What can hang from each mark:
libof: barafin lafubon tirune
lafubon: karog
tirune: karog
nida: karog
rifuz: denonan
dovik: barafin
barafin: denonan karog libof midom
tafas: karog midom
totet: karog
karog: rifuz tafas tirune
voda: denonan karog

Every row comes from one small tree of marks. The marks that hang from a mark follow it in brackets, in alphabetical order. Every link used is in the known rows. Which tree was each row made from?
In the rows, 128 means zero.
Known rows:
lafubon(karog(tafas)): [124  78 100 112 130 121 111 132 124 118 123 156 124 121 140 136 104 141
 126 110 140 148 142 121 131 118 120]
karog(rifuz): [124 137 115 133 127 121 140 121 133 118 119 201 138 137 122 139 124 135
 120 127 122 100 123 125 134 134 126]
karog(rifuz tafas(midom) tirune): [132 143 103 117 126 115 127 115 123  96 111 168 114 145 130 158 117 113
 109 149 142  63 132 126 143 125 161]
nida(karog(rifuz tafas(midom))): [128 128  89 119 121 114 136  96 125  96 107 235 118 115 128 127 109 122
 149 115 139 107 133 118 138 131 150]
totet(karog): [132 194 124 133 133 121 131 144 124 120 134 161 135 133 152 127 112 140
 151 137 122 107 120 158 123 134 147]
nida(karog(rifuz(denonan) tafas tirune)): [114 120 100 137 126 141 107 121 127 101  96 226 129 155 132 171 102 155
 113 138 130 107 124  98 137 153 166]
dovik(barafin(denonan karog libof(tirune) midom)): [126 172 104 131 138 149 159 116 100 141  95 120 123 108 139 125 150 134
  94 127 145 237 159  85 133 136 149]
lafubon(karog(rifuz tirune)): [123 104  94 136 130 134 128 138 130 108 129 242 123 149 141 142 111 138
 110 141 125 114 126 142 124 122 121]
barafin(denonan): [127 152 122 121 133 123 119 126 127 139 109 160 139 133 119 169 123 119
  86 113 117 204 119 123 125 142 134]
dovik(barafin(karog(tafas(midom) tirune) libof)): [136 174  96 131 123 156 125 109  97 119 118  71  97 117 147 121 115 131
 113 149 173  86 159 102 127 117 157]
tafas(karog(rifuz)): [125 174 116 129 124 118 139 124 124 126 116 221 162 133 115 107 106 149
 117 127 134  97 116 116 134 175 111]
nida(karog(tafas)): [121 123 106 121 124 129 115 113 128 118 114 164 120 112 154 136 104 133
 156 114 136 135 138 113 137 129 134]
totet(karog(rifuz(denonan) tafas(midom) tirune)): [133 184 106 135 132 118 119 138 116  87 106 201 127 169 120 160 110 151
 109 156 137  59 118 138 132 152 200]
nida(karog(rifuz(denonan) tafas(midom) tirune)): [125 116  95 135 123 134 118 109 120  90  99 230 117 147 111 152 112 136
 113 139 139 105 126 107 133 149 181]
libof(lafubon tirune): [116 114 137 142 138 140 168 136 116 123 133  76  79  96 136  93 161 124
 125 125 148 106 164  99 142 117 140]
karog(rifuz(denonan) tafas(midom) tirune): [129 114 110 128 127 125 116 119 118  94 100 169 122 163  96 164 126 136
  86 145 144  77 124 108 137 147 181]
dovik(barafin(denonan karog)): [122 183 106 133 125 134 119 127 111 152 108 130 140 132 133 148 109 130
  70  92 127 192 124  97 115 150 128]
tirune(karog): [127  93 121 125 127 142 127 152 123 128 130 161 124 113 122 106 123 130
 136 121 131 147 134 123 128 130 117]
voda(karog): [133  83 137 144 124 140 124 118 136 128 121 121 134 150 124 137 120 133
  91 131 132 126 127 145 118 153 126]
voda(karog(tirune)): [136  98 136 146 125 149 114 129 133 123 127 114 124 164 141 152 115 126
  84 159 133 101 126 154 118 150 138]
libof(barafin(denonan karog)): [119 171 109 144 135 143 138 137 111 149 108 143 130 120 137 141 123 136
  56  94 121 186 134 121 108 144 127]
voda(denonan karog): [131  40 129 143 121 141 110 119 135 128 111 109 147 164  99 148 124 167
  74 130 133 133 118 136 114 172 140]
dovik(barafin(denonan karog(tafas) libof midom)): [126 183  90 109 133 134 124 116 106 139  81 121 145 119 145 173 113 138
  94 124 141 234 153  80 135 137 150]
barafin(denonan karog libof midom): [139 188 103 126 140 138 142 118 117 139 100 156 154 109 135 171 126 124
  90 133 128 244 138 121 117 148 132]
lafubon(karog(rifuz(denonan) tafas(midom) tirune)): [128  73  88 127 129 128 113 127 115  91 106 220 123 160  99 148 114 143
  88 132 142 112 131 115 129 141 167]
karog(rifuz tafas): [118 133 105 116 127 113 123 118 134 112 108 177 138 137 131 160 110 140
 118 123 132  83 132 110 148 132 138]
nida(karog(rifuz tafas(midom) tirune)): [129 141  89 126 122 123 128 105 123  92 110 233 106 130 145 142 107 116
 140 140 140  84 132 129 138 126 160]
voda(denonan karog(tafas tirune)): [128  50 120 134 124 140  86 128 133 116 103  79 135 180 131 187 108 166
  63 155 147 100 127 133 126 164 163]
voda(denonan karog(rifuz tafas(midom))): [133  39 102 131 119 118 115 100 131 100  92 158 146 167  84 159 117 157
  66 129 147  88 123 125 128 172 164]
voda(denonan karog(tafas(midom) tirune)): [140  46 117 129 122 132  97 117 125 107 102  83 122 174 111 167 116 146
  65 152 155  96 128 141 121 161 177]
lafubon(karog(tafas(midom))): [136  76  98 112 128 116 120 119 115 108 122 160 113 115 121 112 113 123
 129 109 150 147 143 130 126 115 136]
nida(karog(tafas(midom) tirune)): [134 134 102 122 124 131 118 111 119 103 118 161  95 121 154 133 110 107
 147 140 148 110 137 135 132 120 161]

Which tree is each row?
[140 182 111 131 124 120 141 120 114 110 119 212 135 140 117 107 112 125
 110 152 145  70 116 136 129 166 138]
tafas(karog(rifuz tirune) midom)
[137 131 117 116 128 122 115 124 116 106 121 104 102 134 137 150 122 108
 117 149 149  85 138 134 135 117 162]
karog(tafas(midom) tirune)
[131 193 105 134 146 145 161 129 112 139 103 126 127  86 139 167 137 118
  88 130 136 240 160 102 122 144 136]
barafin(denonan karog libof(lafubon) midom)
[133  69 119 144 123 139 111 111 125  94  95 166 130 185  92 168 117 139
  49 147 145  76 125 126 127 172 181]
voda(karog(rifuz(denonan) tafas(midom) tirune))
[105  87 108 126 135 138 163 150 117 106 115 157  87  90 134 107 139 137
 123 112 156  90 173  75 163 121 139]
libof(lafubon tirune(karog(rifuz tafas)))
[106  76  93 131 139 129 159 133 118 102 118 171  89 101 141 112 133 145
 112 108 155 103 174  87 154 112 134]
libof(lafubon(karog(rifuz tafas)) tirune)
[122 165  95 131 123 118 147 127 118 126 101 183 149 147 143 125 123 137
 120 125 121 139 133 101 129 142 131]
dovik(barafin(karog(rifuz) midom))
[125  66 103 120 124 130 125 132 117  99  99 214 131 133  72 128 123 143
 104 113 144 122 131  93 138 153 160]
tirune(karog(rifuz(denonan) tafas(midom)))
[124 192 117 151 133 132 122 152 124 103 118 223 143 173 131 161 112 160
 112 159 116  78 108 143 124 159 175]
totet(karog(rifuz(denonan) tirune))
[122 147 110 109 130 115 127 130 115 140  84 149 142 153 125 159 133 123
 108 125 111 252 129  99 134 134 154]
dovik(barafin(denonan midom))
[125 102  91 118 143 150 141 143 113 107 109 129  93 102 164 158 128 132
 143 168 155 167 180 110 142  97 151]
barafin(libof(lafubon(karog(tafas tirune))) midom)
[103  68  95 147 145 139 201 146 107 106 105 201  83 110 137  71 174 141
 128 126 132 148 184 102 144 100 145]
libof(barafin(midom) lafubon(karog(rifuz)) tirune)
[119 123 108 153 125 150 122 124 128 106 109 244 128 155 123 152 117 150
 117 144 120 124 114 114 124 156 157]
nida(karog(rifuz(denonan) tirune))
[135 144 119 135 123 123 140 116 111 113 107 222 161 141  63  96 121 152
  95 121 143 111 111 104 123 195 149]
tafas(karog(rifuz(denonan)) midom)
[116 160  98 154 126 160 166 108 107 124 122 144 111 104 138  88 139 156
 112 129 159  86 158  83 137 127 133]
dovik(barafin(karog(rifuz) libof(tirune)))
[123 200  91 126 130 156 106 121 104 141 100 100 122 126 159 185  98 142
  68 134 153 167 147  87 130 133 149]
dovik(barafin(denonan karog(tafas tirune) libof))
[121  80 101 145 130 144 117 143 122 108 117 242 134 166 109 148 118 156
  87 138 123 132 121 123 119 146 143]
lafubon(karog(rifuz(denonan) tirune))
[109  75  94 140 136 142 123 150 117 101 104 188 109 143 123 167 116 157
  84 129 141 112 151  91 137 135 157]
libof(lafubon(karog(rifuz(denonan) tafas tirune)))
[100  78  86 137 135 140 159 142 113 110 103 200  94 109 137 120 128 156
 113 104 142 102 173  94 141 104 134]
libof(barafin lafubon(karog(rifuz tafas)))
[121 170 108 133 139 130 147 141 111 143  93 153 143 129 142 151 135 125
  74 112 111 225 138 124 113 144 140]
libof(barafin(denonan karog midom))
[107 130 124 135 150 137 185 147 103 131  88 111  86 109 132 121 183 120
  93 121 124 219 175  93 143 117 169]
libof(barafin(denonan midom) lafubon tirune)
[123 190  96 135 137 150 158 128 101 145  94 111 119  98 140 149 139 129
  93 125 141 240 165  76 125 133 146]
dovik(barafin(denonan karog libof(lafubon) midom))
[ 99  83 100 131 147 145 160 145  99 128  99 132  73  93 138 113 147 144
  74  88 149 194 186  81 142 105 149]
libof(barafin(denonan) lafubon(karog(tafas)) tirune)
[133 209  88 132 141 139 144 122 122 124  96 217 150 135 148 201 118 126
  72 159 122 196 131 127 123 151 143]
barafin(denonan karog(rifuz tirune) libof midom)
[132  56 119 137 122 129 120 102 127  99  94 173 141 169  74 157 117 145
  61 121 143  95 126 113 128 177 169]
voda(karog(rifuz(denonan) tafas(midom)))
[109  94 102 131 139 160 174 135 112 105 114 160  81  70 129 104 146 150
 136 132 171  91 188  68 166 113 142]
barafin(libof(lafubon tirune(karog(rifuz tafas))))
[143 159 103 128 129 142 136 101 111 118 126  98 118  85 130 126 118 126
 116 127 169 106 153 118 124 130 139]
barafin(karog(tafas(midom)) libof)
[126  44 114 147 121 133 121 114 141 118 103 178 159 175  95 159 122 173
  66 132 126 107 114 134 121 177 139]
voda(denonan karog(rifuz))
